Known rows, with every way that one mark hangs from another:
J(C(V(S)) P W(E)): [ 3.25 -1.62  1.77  3.34  1.36  0.40 -0.12  0.41 -0.06 -3.45  3.16  1.19
 -6.08 -2.06  1.12  0.10  2.72 -0.25]
V(J(C)): [ 2.73 -0.30  1.75  0.51 -1.46 -2.15  0.42  0.00 -0.12 -2.31  2.52 -1.38
 -2.90 -0.60  0.90 -0.54  1.04  1.12]
D(H W(E)): [ 0.22 -0.11  1.33 -0.81 -0.28  0.60  0.96  1.33 -1.04 -2.02  1.26 -0.84
 -1.08 -0.51  2.93 -0.95  0.92  1.04]
P(W): [ 1.87 -0.95  1.72  0.03 -0.38 -0.98  0.71  0.52 -0.60 -2.21  2.22 -0.02
 -0.99 -1.03  0.13  0.36  1.66  2.77]
J(C(V(S)) P(W(E))): [ 3.53 -2.38  1.73  3.40  1.50 -0.92 -0.59  0.22 -0.57 -2.82  3.47  1.64
 -6.08 -2.44 -0.02  0.29  3.33  1.05]
J(P): [ 2.40 -0.72  1.36  1.45 -0.49  0.40 -0.94  0.83  0.82 -1.52  0.86 -0.74
 -1.08 -0.63 -0.83 -0.32  0.28  0.84]
P(C(V(J S)) W(E)): [ 1.14 -0.65  3.14  0.93  1.01 -2.05  0.30  0.96 -3.37 -1.57  4.22 -0.03
 -6.00 -2.39  2.36 -0.80  4.27  3.16]
V(J S): [ 0.27 -0.31  1.79  1.16 -0.52 -0.79  0.34  1.80 -1.87 -1.22  2.17 -0.64
 -3.65 -0.28  1.15 -0.73  1.37  2.12]
D(W(C(V(J S)))): [ 0.89 -0.92  0.16  0.88 -0.79 -1.16  0.80  1.55 -2.44 -1.93  2.58 -1.01
 -3.73 -1.33  2.28  0.30  2.81  2.35]
D(C(V) H W(E)): [ 2.65 -0.34  1.34 -1.37 -0.80 -0.31  0.89  0.93 -2.23 -1.36  0.44 -1.25
 -2.10 -1.58  3.04 -0.14  1.41  1.14]
C(V): [ 1.78 -1.21  1.18  0.17 -0.40 -0.69  0.66  0.75 -0.83 -0.57  0.30 -0.23
 -1.01 -1.88 -0.17 -0.21  0.08  1.67]
J(C): [ 2.70 -0.73  1.12  0.77 -0.73 -1.04  0.54  0.26  0.92 -2.40  1.84 -0.49
 -1.77 -0.97  0.07 -0.09  0.44  0.79]
C(V(J(W) S)): [ 1.45 -0.64  1.79  1.19 -0.33 -0.61  0.93  1.02 -2.70 -1.94  2.49  0.01
 -4.40 -1.25  1.83  0.12  2.55  1.89]
W(C E): [ 0.00 -0.60  1.70  0.16 -0.25 -0.84  0.97  1.37  0.18 -2.28  1.67 -0.42
 -2.47 -1.58  2.02 -1.59  1.41  1.55]
V(J(P(C W(E))) S): [ 1.73 -0.22  3.26  2.09  0.75 -0.89 -1.19  1.04 -1.70 -2.58  4.85 -0.54
 -6.12 -1.30  1.70 -1.07  4.33  2.28]
V(J(C P(W(E))) S): [ 2.84 -1.24  2.53  3.09  0.53 -1.59 -0.63  0.33 -0.82 -3.50  4.94  0.28
 -6.83 -1.01  1.20 -0.42  3.85  1.28]
J(C P W(E)): [ 3.25 -0.77  2.36  1.91  0.32  0.40  0.00 -0.06  1.44 -4.30  3.27 -0.05
 -3.94 -1.08  1.34 -0.49  1.94 -0.39]
V(J(P(W)) S): [ 2.44 -0.75  1.76  2.44 -0.12 -0.88 -1.01  0.77 -1.45 -2.21  3.53 -0.24
 -4.35 -0.36  0.00  0.32  3.20  2.23]
C(V(J(P W(E)) S)): [ 1.49 -1.06  2.65  2.41  0.80  0.11 -0.21  1.04 -2.22 -2.22  3.07  0.25
 -6.16 -1.53  2.13 -0.77  2.94  0.93]

Rows:
[ 3.21 -0.40  2.91  1.63 -0.25 -0.86 -0.18 -0.35  0.34 -4.27  4.01 -0.96
 -5.23 -0.76  2.19 -0.99  2.63 -0.21] => V(J(C P W(E)))
[ 2.08 -0.87  1.73  1.30 -0.62 -1.75 -0.54  0.28 -0.65 -1.55  1.81 -1.13
 -4.55 -2.03  1.48 -1.66  2.00  0.87] => W(C(V(J(P))) E)
[ 1.60 -0.41  1.13  1.32  0.39 -0.02 -0.07  1.55 -1.51 -0.59  1.58 -0.10
 -3.17 -2.12  0.23 -0.04  1.56  2.00] => P(C(V(S)))
[ 2.70 -1.31  0.39  0.34 -0.93 -2.05  0.69 -0.11 -0.75 -2.15  1.81  0.18
 -1.88 -2.21  0.23  0.65  2.62  2.69] => P(W(C(V)))
[ 2.09 -0.48  2.39  2.59  1.46  1.21 -0.63  1.22 -0.99 -2.47  3.05  0.30
 -5.42 -2.19  1.67 -0.50  3.21  0.80] => J(P(C(V(S))) W(E))
[ 1.11 -0.35  2.79  1.73  0.30 -0.92  1.15  0.90 -1.29 -3.93  4.63  0.04
 -6.43 -0.82  3.57 -0.92  3.28  0.82] => V(J(C W(E)) S)
[-0.03 -0.86  1.53  1.33  0.04 -1.77  0.75  1.56 -2.42 -1.21  2.42 -0.09
 -5.82 -2.17  2.66 -1.45  2.70  1.95] => W(C(V(J S)) E)
[ 1.96 -0.98  2.83 -0.18  0.88 -1.44  0.51  0.29 -1.61 -1.79  2.98  0.04
 -3.08 -2.85  1.43 -0.64  2.99  2.67] => P(C(V) W(E))
[ 3.68 -0.26  1.39  3.07 -0.46 -0.25 -0.69  0.27 -0.06 -3.94  4.03 -0.50
 -5.61 -0.14  1.10  0.45  2.91  0.12] => V(J(C P W) S)
[ 1.53  0.10 -0.92  0.62 -1.52 -1.00  0.44  1.07 -2.62 -1.53  1.57 -1.09
 -3.80 -0.75  2.85  0.37  2.71  1.48] => D(H W(C(V(J S))))
[ 2.80 -1.73  1.40  1.42  0.20 -1.42 -0.23 -0.15 -0.16 -2.54  2.38  0.41
 -3.62 -2.53  0.56 -0.31  3.01  1.69] => J(P(W(C(V) E)))
[ 1.58 -0.34  1.59  2.50 -0.35 -0.09 -1.15  1.46 -1.07 -1.38  2.15 -0.79
 -4.02 -0.09  0.13 -0.55  1.46  1.21] => V(J(P) S)
[ 1.21 -1.15  2.53  1.15  1.50 -0.83  0.37  1.28 -2.34 -1.76  3.52  0.91
 -4.79 -2.76  1.52 -0.34  3.65  2.90] => P(C(V(S)) W(E))
[-0.23 -0.92  1.44 -0.40 -0.16 -0.23  1.41  1.52 -0.22 -3.11  2.53 -0.83
 -1.73 -1.23  3.01 -1.16  1.91  1.90] => D(W(C E))
[ 1.96 -1.70  2.73  2.34  1.03 -1.38 -0.58  0.80 -2.52 -1.68  3.43  0.58
 -6.01 -1.90  0.93 -0.51  3.51  2.12] => C(V(J(P(W(E))) S))
[ 1.84 -0.43  1.04 -0.09  0.01  0.21  0.80  1.86 -2.96 -1.29  0.98 -0.29
 -3.85 -1.45  3.13  0.26  2.13  1.31] => D(C(V(S)) H W(E))
[ 1.12 -0.47  0.06 -0.59 -0.67 -0.38  1.02  0.77 -1.19 -1.91  0.91 -0.67
 -2.08 -1.70  3.12 -0.51  1.77  1.02] => D(H W(C(V) E))
[ 2.11 -1.87  0.94  2.96  0.94 -0.76 -0.44  0.89 -0.90 -2.48  2.96  1.30
 -5.41 -2.54  0.75 -0.01  3.79  1.86] => J(P(W(C(V(S)) E)))
[ 0.71  0.08  3.15  0.91  0.72 -0.54  0.71  1.34 -3.04 -2.19  3.93 -0.34
 -6.18 -1.91  3.44 -1.16  3.74  1.92] => P(C(V(J(W(E)) S)))
[ 2.31  0.29 -0.70 -0.66 -2.37 -1.59  0.57  0.04 -1.98 -1.65  1.08 -1.92
 -1.99 -0.82  2.65  0.20  2.06  1.36] => D(H W(C(V(J))))
[ 1.26 -1.00  1.40  2.66  0.09 -1.23 -0.59  1.17 -1.50 -1.53  2.34 -0.28
 -6.24 -1.95  1.67 -1.29  2.83  1.06] => W(C(V(J(P) S)) E)
[ 2.52 -0.57  2.65  3.01  0.48 -0.21 -0.25  0.62 -0.37 -4.15  4.51 -0.10
 -6.97 -0.82  2.37 -0.74  3.35  0.05] => V(J(C P W(E)) S)
[ 1.70 -1.07  0.97  2.97  0.78  0.52  0.01  1.15 -0.48 -3.14  2.51  0.82
 -5.42 -2.13  1.84 -0.24  3.25  0.58] => J(P W(C(V(S)) E))
[ 2.70 -1.47  0.51  2.14  0.13 -0.84  0.46  0.84 -0.61 -1.58  1.73  0.73
 -3.86 -1.86 -0.11  0.47  1.14  1.05] => J(C(V(S)))
[ 3.73 -0.39  1.29  1.27 -0.26  0.04 -1.44  0.32  0.16 -0.79  1.12 -1.15
 -1.91 -1.97 -0.94 -0.20  0.96  0.92] => J(P(C(V)))
[ 0.11 -0.83  2.83  1.05  0.68 -0.57  1.31  1.42 -3.10 -2.10  3.15  0.43
 -5.70 -1.71  3.12 -0.98  2.86  1.80] => C(V(J(W(E)) S))
